Every row comes from one small tree of marks. The marks that hang from a mark follow it in brackets, in alphabetical order. Every link used is in the known rows. Which tree was each row made from?
Known rows:
teso[mogi[lodise[tivik viror vodof]]]: [-0.48  0.28  0.82 -1.78  1.56  0.20  0.78 -0.44  1.11  0.40 -1.45  0.23
  0.36 -2.38 -1.46 -0.31  4.38  1.00  0.50  0.02  2.21  0.07  2.25]
telud[tivik]: [ 1.25 -1.01 -0.29 -1.97  0.43  0.16  0.36  0.56  0.14 -0.14  1.95  0.84
  1.05 -0.96 -1.37  0.02  0.49  0.42  0.61  0.54  0.22 -0.04  0.71]
mogi[lodise[tivik viror vodof]]: [ 0.26 -1.55  1.08 -2.39  2.72  0.55 -0.91 -0.60  1.04  0.07 -1.66 -0.87
 -0.17 -3.36 -0.01 -0.23  5.68  0.68  0.80 -0.35  4.01  0.33  0.57]
telud[tivik[bupuf teso[mogi[lodise]]]]: [ 0.55 -1.33  0.48 -3.19 -0.21 -0.14 -2.55  1.74  0.74 -0.11  2.23  1.01
  1.25 -1.17 -2.10  0.30  1.09  0.15  1.70  0.40 -0.07 -0.62  0.04]
pubib[mogi[lodise[tivik]]]: [ 0.40 -0.87  0.65 -1.40  0.74  0.15  0.34  0.30  0.46 -0.25  0.01 -2.87
 -0.91 -2.29 -1.61  0.96  3.78  0.45  0.85  0.53  0.58 -0.02  0.05]
viror[lodise[tivik[telud] vodof]]: [-0.16 -1.97 -0.01 -0.37  2.82  0.09 -0.61 -1.11  0.64 -0.04 -0.16 -2.04
 -0.63 -3.85  1.43  0.29  0.69 -1.49  0.48 -1.37  2.95  0.11  0.17]
mogi[lodise[tivik[telud teso] viror vodof]]: [-0.37 -3.11  1.31 -2.42  2.44  0.25 -2.07  0.26  1.19 -0.08 -0.97 -0.40
 -0.27 -3.19  1.01 -0.08  4.07 -0.16  1.22 -0.45  5.41  0.04 -0.89]
lazit[tivik[bupuf teso[mogi[lodise[vodof]]]]]: [-0.24 -2.74  0.69 -1.65 -0.36 -0.33 -3.13  0.93  1.08  0.49 -0.21  1.12
 -0.24  0.12 -1.95  0.15  1.02 -2.19  0.24 -0.07 -0.22 -0.51 -0.49]
lazit[tivik[bupuf telud teso[mogi[lodise]]]]: [-0.85 -3.22  0.53 -1.43 -1.85 -0.57 -2.34  1.39  0.66  0.39  0.59  1.63
 -0.52  0.43  0.34  0.48 -0.54 -2.87  0.67 -0.10  0.43 -0.69 -1.25]
telud[tivik[teso]]: [ 0.87 -2.47  0.01 -2.05  0.53 -0.15 -1.86  1.58  0.60 -0.18  2.18  1.07
  1.06 -0.75 -1.42  0.04 -0.04  0.09  0.90  0.47  0.67 -0.37 -1.03]
lazit[tivik[bupuf telud teso[mogi]]]: [-0.72 -3.12  0.51 -0.89 -1.89 -0.42 -2.17  1.26  0.44  0.44  0.61  2.05
 -0.40  0.91  0.18  0.36 -0.99 -3.27  0.53 -0.09  0.37 -0.74 -0.96]
lodise[tivik[bupuf telud]]: [ 0.17 -2.75  0.64 -0.93  0.16  0.50 -0.65 -0.18 -0.32  0.18  0.41  0.94
 -0.41 -1.14  2.35  0.44  1.85 -1.79  1.52 -0.27  2.33 -0.36  0.48]
tivik[bupuf telud teso[mogi]]: [-1.58 -1.44  1.09 -0.97 -1.79 -0.41 -3.17  1.85  0.15 -0.08  1.56  1.46
  0.19  0.38  0.79  0.49 -2.15 -2.17  1.76 -0.32  1.76 -0.97 -1.08]
tivik[telud teso[mogi[lodise[vodof]]]]: [-1.84 -2.75  0.65 -1.11  0.13 -0.81 -2.02  1.84  1.03 -0.16  1.20  0.70
  0.01 -0.65  0.40  0.24 -2.31 -0.89  0.93 -0.19  3.44 -0.54 -1.81]
mogi[lodise]: [-0.35 -0.30  0.06 -1.58  0.13 -0.40 -0.57  0.47  0.66 -0.18 -0.01 -1.39
 -0.35 -1.27  0.56  0.37  1.36  1.15  0.42 -0.08  0.16  0.11 -0.81]
viror[lodise[mogi tivik]]: [ 0.04 -1.73 -0.62 -0.18  2.31  0.27 -0.51 -1.18  0.80  0.24  0.30 -1.50
 -1.29 -3.88  3.71  0.53  3.24 -0.92  0.68 -1.23  1.34 -0.02 -0.09]
lodise[mogi viror vodof]: [ 0.47 -0.74  0.78 -0.97  3.80  1.46 -0.57 -1.51  0.75  0.15 -0.44  0.98
 -0.30 -2.79  0.62 -0.73  4.93 -0.90  0.32 -0.57  6.02  0.53  1.99]
tivik[bupuf telud teso[mogi[lodise]]]: [-1.74 -1.60  1.12 -1.73 -1.69 -0.62 -3.44  2.05  0.49 -0.16  1.52  0.79
  0.03 -0.26  1.06  0.67 -1.47 -1.62  1.98 -0.36  1.83 -0.92 -1.39]
viror[lodise[mogi tivik[bupuf] vodof]]: [ 0.36 -2.01 -0.02 -0.92  3.79  0.67 -1.90 -1.57  0.90  0.14  0.42 -1.74
 -1.05 -4.53  1.93  0.42  3.36 -1.66  0.93 -1.55  2.77  0.09  1.02]
teso[mogi[lodise[tivik[bupuf telud] viror]]]: [-0.82  0.63  0.80 -1.80 -0.35  0.08  0.87  0.01  0.63  0.37 -0.94  0.55
  0.17 -1.88  0.40  0.06  3.95  0.51  1.13  0.00  1.45 -0.23  1.77]
vodof[lodise[tivik[teso[mogi]] viror]]: [ 0.93 -1.26  0.55 -0.11  0.75  0.31 -1.38  0.28  1.10  0.34 -0.25  0.35
 -0.11 -2.81  1.72 -0.42  5.53 -0.19  0.55 -0.06  2.01 -0.71 -0.71]

Which tree is each row?
[-0.87 -0.18  0.42 -1.67 -0.15 -0.24  0.65  0.26  0.66  0.33 -0.12  0.30
  0.02 -1.48  0.04  0.31  2.27  0.46  0.97  0.09  0.69 -0.28  1.52]
teso[mogi[lodise[tivik[bupuf telud]]]]
[ 0.99 -3.26  1.00 -1.38  5.17  1.86 -0.58 -1.95  0.98  0.51 -0.98  1.56
 -0.62 -4.00  1.59 -0.72  7.90 -1.17  0.84 -0.57  7.29  0.41  2.30]
lodise[mogi tivik viror vodof]
[ 0.07 -3.07  0.22 -1.00  3.87  0.46 -3.45 -0.86  1.23  0.10  0.61 -1.56
 -1.04 -4.38  1.91  0.43  3.02 -1.88  1.15 -1.58  3.13 -0.15 -0.19]
viror[lodise[mogi tivik[bupuf teso] vodof]]
[-0.38 -4.01 -0.10 -0.57  3.92  0.22 -2.28 -0.66  1.23  0.02  0.95 -1.27
 -1.20 -4.41  3.02  0.41  1.52 -2.09  0.89 -1.52  4.53 -0.07 -0.79]
viror[lodise[mogi tivik[telud teso] vodof]]
[-0.09 -0.64 -0.45 -0.25  3.28  0.23 -1.06 -1.25  0.96 -0.09  0.69 -2.18
 -0.87 -3.71  1.32  0.26  1.00 -1.02  0.11 -1.42  2.26  0.30  0.40]
viror[lodise[mogi vodof]]
[-0.26 -4.49  0.87 -0.95  1.93  1.10 -1.50 -0.04  0.74  0.44  0.11  2.54
 -1.07 -2.83  5.40 -0.13  5.95 -1.89  1.75 -0.48  6.73 -0.33 -0.82]
lodise[mogi tivik[telud teso] viror]
[ 0.33 -0.13  0.77 -1.45  1.47  0.12 -0.07  0.20  0.60 -0.49  0.22 -3.31
 -0.61 -2.16 -3.24  0.77  2.15  0.37  0.45  0.39  1.19  0.20  0.40]
pubib[mogi[lodise[vodof]]]
[ 0.56 -1.35  0.88 -1.64  2.09  0.32 -0.05  0.05  0.72 -0.29 -0.08 -3.01
 -0.79 -2.75 -2.80  0.78  3.61  0.23  0.71  0.41  1.79  0.14  0.61]
pubib[mogi[lodise[tivik vodof]]]
[ 0.26 -2.39 -0.31 -0.50  4.21  0.50 -1.09 -1.58  1.10  0.17  0.27 -1.73
 -1.11 -4.55  2.06  0.25  3.05 -1.23  0.48 -1.42  3.14  0.21  0.65]
viror[lodise[mogi tivik vodof]]
[-1.77 -2.25  0.49 -0.18 -0.88 -0.72 -1.49  1.82  0.57 -0.03  1.24  1.52
  0.08  0.29  0.96  0.18 -2.90 -1.33  0.82 -0.07  2.47 -0.73 -1.76]
tivik[telud teso[mogi]]
[ 0.35 -2.05  1.02 -1.70  2.19  0.19 -1.14  0.52  0.94 -0.32  0.06 -2.85
 -0.76 -2.66 -2.84  0.78  3.33  0.08  0.85  0.38  2.05 -0.02 -0.31]
pubib[mogi[lodise[tivik[teso] vodof]]]
[-0.92 -0.43  0.19 -1.40  0.16 -0.35  1.27  0.26  0.81  0.33 -0.22  0.32
 -0.04 -1.48  0.13  0.20  2.04  0.74  0.66  0.18  0.93 -0.18  1.25]
teso[mogi[lodise[tivik[telud]]]]
[-0.75 -0.10  0.80 -1.78  1.30  0.14  1.06 -0.29  0.98  0.34 -1.09  0.41
  0.26 -2.37 -0.77 -0.22  3.56  0.59  0.66 -0.02  2.98  0.02  2.04]
teso[mogi[lodise[tivik[telud] viror vodof]]]
[-0.33 -1.93  0.24 -0.49  3.15 -0.09 -2.01 -0.58  1.29  0.14 -0.63 -1.76
 -0.31 -3.71 -0.22  0.13  1.62 -0.90  0.44 -1.25  2.00 -0.15 -0.15]
viror[lodise[tivik[teso[mogi]] vodof]]
[-0.78 -1.43  0.22 -0.51  0.39 -0.27 -1.96  0.00  0.60  0.09  0.14 -1.31
 -0.59 -3.00  2.44  0.67  0.98 -1.61  1.33 -1.27  0.92 -0.55 -0.80]
viror[lodise[tivik[bupuf telud teso[mogi]]]]
[ 0.57 -0.52  1.27 -1.80  1.92  0.62  0.11 -0.25  0.66 -0.25 -0.90 -2.73
 -0.65 -3.19 -2.49  0.54  5.31  0.28  0.87  0.33  2.58  0.20  0.88]
pubib[mogi[lodise[tivik viror vodof]]]
[-0.10  0.17  0.95 -2.13  1.78  0.28 -0.88 -0.31  0.88 -0.18 -1.31 -1.28
  0.05 -2.50 -0.69 -0.24  3.57  0.89  0.43 -0.36  3.08  0.40  0.35]
mogi[lodise[viror vodof]]
[-0.53 -3.24  0.73 -2.28  0.39 -0.27 -2.60  1.08  0.75 -0.09  0.41 -0.52
 -0.63 -1.88  2.15  0.69  2.26 -0.32  1.68 -0.31  2.12 -0.38 -1.72]
mogi[lodise[tivik[bupuf telud teso]]]
[-0.69 -2.55  0.23 -0.46  2.79 -0.18 -1.69 -0.40  1.10  0.02 -0.10 -1.53
 -0.45 -3.72  0.85  0.26  0.48 -1.52  0.65 -1.33  3.11 -0.20 -0.50]
viror[lodise[tivik[telud teso[mogi]] vodof]]
[-0.26 -4.46  1.43 -1.57  2.87  0.46 -2.97  0.28  0.76  0.18  0.41  1.29
  0.12 -1.91 -0.86  0.00  1.20 -2.29  1.48 -0.45  5.07 -0.45  0.64]
lodise[tivik[bupuf telud teso[mogi]] vodof]
[-0.38 -3.78  0.48 -0.83 -1.71 -0.33 -2.87  1.25  0.25  0.28  0.75  1.67
 -0.65  0.89  0.86  0.42 -1.23 -3.53  0.54 -0.22  0.66 -0.65 -1.85]
lazit[tivik[bupuf telud teso]]
[ 0.30 -0.47  1.42 -1.86  0.28  0.44 -1.15  0.52  0.53 -0.23 -0.59 -2.44
 -0.75 -2.58 -1.42  0.83  5.40  0.06  1.48  0.32  1.31 -0.23 -0.27]
pubib[mogi[lodise[tivik[bupuf teso] viror]]]
[-0.68 -0.07  0.21 -1.44  0.43 -0.28  1.00  0.13  0.95  0.41 -0.59  0.14
  0.07 -1.51 -0.63  0.10  2.81  1.19  0.49  0.23  0.17 -0.15  1.47]
teso[mogi[lodise[tivik]]]
[ 1.03 -0.87  0.86 -0.51  0.30  0.46 -2.21  0.26  0.89  0.32 -0.08  0.35
 -0.09 -2.75  1.69 -0.25  5.82 -0.60  1.01 -0.20  1.62 -0.83 -0.33]
vodof[lodise[tivik[bupuf teso[mogi]] viror]]
[ 0.68 -1.25  0.48 -2.66 -0.26 -0.01 -2.37  1.58  0.53 -0.04  2.28  1.46
  1.38 -0.73 -2.30  0.19  0.63 -0.22  1.57  0.43 -0.12 -0.64  0.40]
telud[tivik[bupuf teso[mogi]]]
[ 0.61 -3.47  1.43 -1.87  3.99  1.96 -1.26 -1.65  0.41  0.34  0.00  1.90
 -0.73 -3.92  2.97 -0.29  6.73 -2.66  1.84 -0.83  8.31  0.15  2.39]
lodise[mogi tivik[bupuf telud] viror vodof]
